Known rows, with every way that one mark hangs from another:
[dutog [ganovir [lukop fufe vila]] [zuvi [mupur pefi]]]:  -4.6  18.9  -2.7  -4.4   0.2  19.2 -17.9 -13.4  -0.1   5.0  -6.1  39.2  -5.3   4.9  -2.4 -16.2   6.8  20.2 -17.8  -6.4  25.2  -8.2  -5.4  15.4  -6.0 -23.1  -6.2  20.8 -21.0  37.8  13.6 -13.4
[mupur pefi zuvi]:  -4.3 -52.0  24.9  14.7   9.5 -20.4  -9.6  20.7  -6.3  -7.2  50.9 -10.3 -14.5 -32.2 -27.0  26.6   5.0 -13.2  -5.0   7.0   2.0 -28.7  14.4  -6.3 -17.7 -22.4 -20.1  22.1 -18.0 -13.7 -35.5  -0.2
[rado fufe]:  -6.1 -34.8  20.8  33.8   1.1 -12.2 -16.6  18.0   8.5   4.9   9.7 -22.3   1.6 -32.2  -5.4  15.6  -7.0  -8.7   7.9  14.0  11.9   5.4  19.3  -6.4 -11.0  20.9  20.7   8.1   8.1 -10.0 -26.5  -8.5
[rado [fufe [lukop vila]]]:  18.0 -23.3  15.2  27.8  -1.8  -9.6 -23.1  -3.6   0.1  12.0 -28.0 -18.9   9.0 -41.3  -5.5   1.9   8.3  11.6   2.5 -14.3  18.0  26.6  16.8   2.7  31.5   0.2  34.1  10.4  25.0 -24.3 -17.0  -0.3
[mupur pefi riri [zuvi [dutog [ganovir [lukop vila]]]]]:  10.1 -18.0  -7.3 -28.5  -2.7 -12.4  29.6   9.1   8.9  -8.8 -15.7  -0.9   8.6   0.5 -22.2   5.0  23.5  -4.8  10.0   3.4  -7.9  -3.2  -0.6   8.6  25.9 -30.0 -10.5  -4.3 -13.2  -7.0  -2.6  16.1
[ganovir [lukop [fufe rado]]]: -25.4  14.6   1.1   4.5   4.1  -3.6 -15.2  10.5  -0.2   7.0   3.1 -11.3  -0.8 -17.5   7.7 -25.4 -16.2   9.4 -17.2 -10.1  -7.0  16.2  10.7 -10.7 -33.3  18.3  12.5   3.6   7.0 -11.9 -30.1   0.2
[ganovir dutog [lukop vila]]:  10.9  -3.8   7.3  -2.0 -12.8  -5.6   7.2  17.2 -15.6 -15.7 -26.1 -19.7  -2.0 -21.8  13.3   7.8   8.4  -2.0   9.9 -27.0 -63.1  34.4  -5.2 -26.5  41.6  26.5  11.5  -0.6  18.5 -21.2  16.4  10.4
[ganovir lukop]:   1.2  -5.3  21.1   3.2   1.9  -1.7  -6.5  11.7  -7.5 -10.2   6.0 -16.3  -5.9 -20.5  -5.5  -2.1  -5.7 -18.9   7.9  -1.4 -26.4  11.9  10.9 -22.7 -11.4  22.7   5.9  -6.2   2.2 -22.4 -17.2  14.1
[ganovir [dutog zuvi] lukop]:   4.4   1.9  13.9   7.2  -4.8  -2.2 -14.7  -3.0   4.0  -6.1  23.3 -12.2  10.9 -16.8  29.6  -9.3 -16.3   1.4  -3.7   2.9 -51.6   6.9 -11.1  -8.5   4.8  -2.1   5.7   4.0  21.8  -7.1  10.9  17.8
[zuvi [dutog [ganovir [lukop [fufe rado]]]] [mupur riri]]: -12.4  39.6 -35.5 -15.0   1.7  11.9  27.6 -20.4  -3.3  15.0 -20.9  10.7   5.8  38.9  15.3  -9.9 -21.9  10.9  -3.6 -10.2  13.8  20.9  -4.9   5.5  -7.7  26.2   0.0 -33.7  18.1   4.2  14.4  -0.2
[fufe [lukop vila] rado]:  12.6   6.7   4.2  18.9   4.7 -19.0 -15.7 -13.9 -11.6   4.8 -16.5 -30.9  -9.8 -17.6  16.8  -2.7   2.9   9.7 -11.3 -56.0  29.5   7.0  13.8  -9.2  13.7  -3.3  11.1   0.5  18.0 -42.2 -25.1  -9.0
[dutog ganovir [zuvi [mupur pefi]]]:  -0.1  -1.6  11.0  12.1  13.0   0.6 -15.0 -11.1   5.0   9.6  39.9  17.0 -12.2  16.4   1.2  13.5  -5.9  -8.1  -5.6   3.8  48.3 -46.5   1.2  11.3 -28.1  -8.4 -27.0   9.1 -26.8  17.6  -0.6 -18.7
[dutog [ganovir [lukop vila]] zuvi]:   7.9   9.2   7.1  -0.7  -0.6   0.2 -14.8 -18.2  12.9   0.1 -12.6  -1.6  -5.0  -2.5  12.6 -20.7  27.7   7.7  -3.1  -3.5  18.7  -5.9  -7.5   3.6  -4.9 -16.0   7.8  18.3 -12.3   2.2   4.0   0.0
[mupur pefi]:   1.8 -32.5  27.2  11.7   4.6 -20.3 -13.9  39.5  -3.2 -14.7  29.2 -10.5 -12.3 -10.8 -29.3  12.6 -10.8 -26.4   4.0   3.4   4.6 -17.6  26.4 -20.8 -19.3  14.9  -9.9   5.7 -15.5 -15.6 -37.0 -18.0
[ganovir [dutog zuvi] [lukop [fufe rado] vila]]: -18.2  12.7 -11.0   7.0 -16.5  -3.4 -21.7  -6.1   4.7   4.6 -13.1  -8.6   7.2 -14.4  38.0 -33.3  -5.1  32.5 -24.3 -22.1 -26.2  21.8  -8.9  -6.3   9.3 -17.7  17.5  26.4  25.4  -0.2  13.6  -3.0
[zuvi [dutog [ganovir lukop]] [mupur riri]]:  10.9  28.1 -17.9 -19.6  -0.8  14.5  37.0 -13.9  -8.4   7.0 -19.8   6.7   3.8  32.8  -3.6   9.6 -10.7 -10.4  16.8  -0.3  -3.4  19.0  -3.4   2.0   8.6  33.2  -2.1 -40.4   8.4  -2.2  25.1   9.3
[zuvi dutog]:  -2.2 -23.4   1.3  25.3 -11.7 -13.4   9.7  16.9  -3.2   2.3   7.5 -21.9   3.6   7.5  -3.0  11.6 -11.2 -12.5  11.0   3.5   7.8  20.6  -0.5 -17.4 -10.4  18.8   9.1 -14.3  24.7 -25.9   1.8 -18.4
[zuvi [dutog [ganovir [lukop vila]]] [mupur pefi riri]]:  23.9  18.2 -19.7 -25.4  -3.5   8.2  34.9  -0.8 -12.6  -3.0 -31.5  17.9  -0.9  32.0 -19.3  12.1  -2.5 -11.9  12.0 -17.3  -2.3  17.0   5.1  -1.3  31.3  14.3 -19.2 -38.2  -4.1   8.2  20.2  -0.3
[mupur pefi riri [zuvi [dutog ganovir]]]:   2.3 -32.6  -4.4 -11.5   5.5 -23.5  22.4  13.5  14.0 -11.0  13.1  -6.1   7.3  12.5 -20.1  14.7   7.4 -13.3  12.7  22.6  12.6 -25.9   3.8  12.3  -0.1 -27.7 -14.5  -4.2 -14.2 -12.0 -15.2   5.3

Rows:
-17.1   4.0   2.9   6.4  -9.6   5.4 -26.5   3.4   9.3  -2.1   9.2  -0.8  16.3 -22.9  22.3 -26.8 -18.9  19.1 -14.7  15.7 -46.0  15.0 -17.2  -3.1  -7.3  -3.2  20.9  19.7  20.5   7.8  12.6  11.0 | [ganovir [dutog zuvi] [lukop fufe]]
-12.9  17.9  -6.3   2.3  -7.2  24.4 -17.3 -10.4  -5.2   4.3  13.5  12.6   7.4 -15.7  25.3 -10.8 -27.2  19.6 -16.0   5.3 -41.6  18.5 -19.2  -3.2   2.7   2.2   9.4   8.8  29.4  18.7  24.4   9.9 | [ganovir [dutog [zuvi mupur]] [lukop fufe]]
  6.3  -4.1  -6.9   2.7  -6.6  -8.3  20.5   2.0 -10.8   1.0  16.3  19.8  -1.4  36.7  -8.4  20.1 -19.0  -9.1   3.9 -14.4  35.3  -4.5   5.6  -6.6  -4.1  17.7 -33.7 -20.8  -5.3   5.3  15.2 -26.9 | [zuvi [dutog ganovir] [mupur pefi]]
  3.4   2.0   1.0  -0.6  18.8   5.0  -6.9 -11.0   7.1   6.7  25.5  13.8 -11.0  21.3  -7.6  18.5  -2.0 -12.2   3.1  19.5  40.8 -45.8   7.6  14.6 -17.8  -7.8 -16.3  -1.6 -24.8  23.7  -9.7  -9.8 | [dutog ganovir [zuvi [mupur pefi riri]]]
  4.2 -41.1  13.5  -0.5  15.1  -9.5   2.8  28.5   3.5 -12.9  29.4 -16.5  -8.9 -26.6 -34.1  31.4   9.9 -22.0   9.1  27.9 -11.4 -34.5  15.7  -1.6  -0.7 -21.3  -7.9   4.9 -20.1 -11.6 -48.4  12.5 | [mupur pefi riri zuvi]
  8.0  -7.8  -2.2   7.0   1.3   5.5  -6.7   3.2 -10.1  -5.3  27.2  -5.0   2.6   2.1   8.2  28.1 -21.2 -10.1  -1.8  10.4 -22.4 -17.7   3.2  -2.9  14.2   0.0 -13.5  -7.6   7.8   8.7   5.4  -3.2 | [ganovir [dutog [zuvi [mupur pefi riri]]]]
 16.6  16.3  -7.5 -17.7  -7.4  -0.9  27.2  -2.9 -15.5   3.2 -10.5  26.4   0.0  27.7  -7.7   7.4  -4.9  -4.1  -0.8 -31.9  11.2  20.6   0.2  -7.9  20.6  11.6 -26.8 -24.2  -0.2   8.5  29.2  -8.7 | [zuvi [dutog [ganovir [lukop vila]]] [mupur pefi]]
  3.7 -12.1   2.5  11.1   8.2  10.0 -12.4   0.6  -3.8   2.2  31.4  -1.5 -14.4  -5.9 -15.7  30.1 -14.8 -19.4  -2.6  25.9  18.9 -24.7   7.0   4.1  -7.6  -9.8  -6.5  -6.5 -12.0  10.8 -18.6  -9.3 | [dutog [zuvi [mupur pefi riri]]]
-13.3   0.3   3.7  -7.3  -4.2   2.1 -11.3  19.3  -9.7  -6.6  -9.7  -4.0  12.3 -19.1   8.7 -16.3 -17.0   4.1  -0.8   3.6 -60.5  29.7  -5.2 -15.9  -0.3  28.9  17.2  10.6  24.2  -6.9   5.6  13.9 | [ganovir dutog [lukop fufe]]
 13.5  22.7   3.5 -20.6  11.7  15.7  -5.9 -21.2   8.2   0.6  16.7  12.7   0.5   8.6  -2.7  -0.2  -3.9 -12.0  -5.1  12.9   4.5 -29.5   4.8  15.2  -8.8 -12.0 -19.6 -12.1 -28.6  21.0  -2.8  16.8 | [dutog [ganovir lukop] [zuvi [mupur pefi riri]]]
-22.6  12.5 -22.7 -13.6   3.2  -9.6  22.0 -11.6  20.3   8.8  -8.3  -8.4  14.5  11.0  12.1 -17.7   7.8  17.3  -3.6   8.0   7.5  -1.8 -10.1  17.2 -12.7 -17.1   6.8  -1.3   7.2 -11.9  -5.9  20.0 | [mupur riri [zuvi [dutog [ganovir [lukop [fufe rado]]]]]]
-25.7  -9.7  -6.8  26.4  -3.2  -7.1 -13.3  19.8  -2.8   3.2 -31.9 -17.2 -22.1  -7.8   1.1  -4.4   8.3  17.1 -14.7 -17.3  34.1  17.0   8.8 -13.6 -13.3  12.3  27.9  27.8  10.1 -11.9 -21.2 -40.8 | [lukop [fufe rado] vila]
-14.9   9.1  -4.7  -1.6  -9.1  -7.2  12.4   6.0   4.8   7.9 -14.1   9.8  17.4  20.2   4.0 -29.1  -5.8   9.4   6.7   3.1   5.6  26.2  -7.8  -2.8 -22.5  20.8  11.5  -5.0  15.2  -3.2  10.1  -0.6 | [zuvi [dutog [ganovir [lukop fufe]]]]
  8.8  -1.9   3.8   4.8 -15.4   2.8 -14.3  -0.3  -2.9  -8.0 -11.0 -11.2   4.8 -21.4  25.5  -5.7   7.2   5.3   0.0 -13.9 -44.7  22.6 -14.9  -8.4  31.7  -8.2  13.4  11.1  20.4  -4.7  24.4   8.7 | [ganovir [dutog zuvi] [lukop vila]]
-14.1  10.1  -1.3   4.4   0.7   6.0 -21.8 -11.0  16.3   4.9 -22.2  10.5   3.3  -3.3  11.0 -32.0  23.0  20.6  -6.6   6.7  23.1   5.6 -13.5  12.3 -14.5 -16.4  22.3  33.6 -12.0  17.7   8.8  -5.8 | [dutog [ganovir [lukop fufe vila]] zuvi]
  2.0   8.4  -3.7  11.2   9.0  17.9  -1.3 -23.9   1.4   8.8   7.4  -0.4 -13.7  14.4   4.5  18.5   6.4  -5.4   8.3  19.4  41.3 -33.9  -4.5  17.7 -14.4   1.2  -0.4  -1.6 -16.2  11.9   3.5  -8.8 | [dutog ganovir [zuvi [mupur riri]]]
 10.0 -13.2 -12.4  -1.9  -6.3   4.7  26.6  15.5 -13.6  -2.9   8.2   2.4  -2.0  17.8 -28.4  36.2 -27.5 -23.1   8.5   6.7   3.9   9.8   9.4  -9.5   8.9  21.7 -13.9 -38.5  11.5  -0.6  -0.1 -16.8 | [zuvi dutog [mupur pefi riri]]
 18.8  10.4 -11.4 -18.6  -5.3  17.2  -0.3  -4.9 -12.6 -13.7  -9.7   3.5  -1.1 -11.6   6.2  10.3  -8.7  -1.8  -0.3 -11.7 -52.8   8.2  -4.7  -2.1  52.7 -12.1  -9.6 -12.6  11.8  11.9  23.1  13.6 | [ganovir [dutog [zuvi [mupur pefi riri]]] [lukop vila]]
 10.3   0.9 -13.8  -9.4   1.5  -3.9  28.8   8.1  -5.5   3.6  -2.7  11.2   1.3  40.0 -17.0  21.6 -14.6 -19.5  12.4   3.6  20.2  -5.6  10.7  -0.8   3.5  22.0 -22.3 -34.4  -3.7   4.3   5.4 -14.5 | [zuvi [dutog ganovir] [mupur pefi riri]]
  8.6   1.2   8.5 -11.0   2.5  -4.8   5.7   4.0  -9.2  -8.0 -31.0  -2.5 -11.3   1.9  -1.5  -2.9  28.7  -5.8  13.2 -19.8  -0.4   8.1   0.9  -9.5   3.1  18.8   3.1   5.2 -11.3 -14.2   2.7   3.8 | [dutog [ganovir [lukop vila]]]
 15.5  10.8   0.8 -16.8  -3.5  16.0  -7.0  -4.8  -7.2  -7.8  22.1   2.8   8.9  -8.9   8.2   5.5 -28.9  -7.5  -2.6   7.6 -59.2  -2.9  -1.9  -4.0  23.1  -3.3 -17.0 -17.0  11.7  13.2  11.3  24.2 | [ganovir [dutog [zuvi [mupur pefi riri]]] lukop]
 -3.8  10.5  16.6   4.1   4.0  -3.9 -14.6 -19.2  14.3   1.1  14.0  -1.9   1.7   1.3  19.3 -22.7   9.9  -2.8   1.1   4.2  10.9 -22.2  -2.4   7.2 -29.0  -9.9   0.9  17.6 -13.9  -1.7  -4.6   6.6 | [dutog [ganovir lukop] zuvi]
  7.9 -13.2   1.5 -26.4   0.6 -16.3  23.5   6.2  10.7  -7.1  13.1  -2.8  15.2   5.6 -20.4  -2.4   6.0 -10.6   9.5  14.5 -13.9 -15.2  -1.3   6.1   4.6 -26.0 -15.9 -13.4 -14.8  -5.1 -13.8  27.6 | [mupur pefi riri [zuvi [dutog [ganovir lukop]]]]
 17.6  18.2  -2.7 -15.1   5.4  19.6   1.4 -15.8   0.4  -3.6 -13.9  16.0  -6.0   5.8  -7.2   1.8  15.8  -4.9   0.1   0.6   9.0 -18.5  -1.6  10.4  16.6 -19.1  -9.2  -5.6 -26.6  24.7   6.2   5.9 | [dutog [ganovir [lukop vila]] [zuvi [mupur pefi riri]]]
 -7.7  -2.9 -25.9 -14.1  -7.4   8.3  24.3  -1.2   3.9  -2.6 -41.5  -3.9   8.0   2.2  -9.5 -10.6  29.2  19.5  15.0  19.9  -1.9  20.1 -20.6  13.5  14.7 -16.8  24.0   5.4   6.8   1.2  12.8  17.1 | [mupur riri [zuvi [dutog [ganovir [lukop fufe vila]]]]]
-14.4 -24.2  -0.1  16.7  -1.9 -16.1  20.0  -5.8   5.4   3.5  18.5 -13.8  -0.3   5.0   2.6   9.1  14.5   6.0   7.4   0.2  29.0 -10.3 -13.7   5.9 -11.7 -12.6  -4.0  11.3   4.5 -21.1  10.1  -1.8 | [mupur [zuvi [dutog ganovir]]]
-18.8  22.1  -3.7   5.4  -1.4  -2.4 -21.9 -22.2  16.1  12.8 -17.0   4.2  -1.6   1.8  29.5 -37.7  14.5  31.0 -22.7 -17.0  33.9  -7.1  -8.6  13.3 -23.6 -20.4  14.7  32.1  -6.5   8.6   0.1 -10.5 | [dutog [ganovir [lukop [fufe rado] vila]] zuvi]
 -9.0  19.2   6.0  -2.2   7.4  12.6 -20.6 -15.0   4.7  10.7  22.3  38.4   2.0   8.2   0.3 -21.2  -7.9  12.2 -21.4  11.1  17.0 -20.4  -4.7  16.1 -29.1 -12.5 -17.6  13.8 -21.3  37.6   4.1   0.3 | [dutog [ganovir [lukop fufe]] [zuvi [mupur pefi]]]
 -5.0   5.1   0.2  -4.7  -0.6   1.6  -0.4   9.0  -1.7  -4.3 -43.7   5.6  -6.0   2.2  -5.4 -19.8  25.4  11.8   1.7  -6.6   5.0  19.3  -3.3  -4.2  -8.3  19.8  22.8  18.8  -9.5   0.6   2.5  -7.7 | [dutog [ganovir [lukop fufe vila]]]
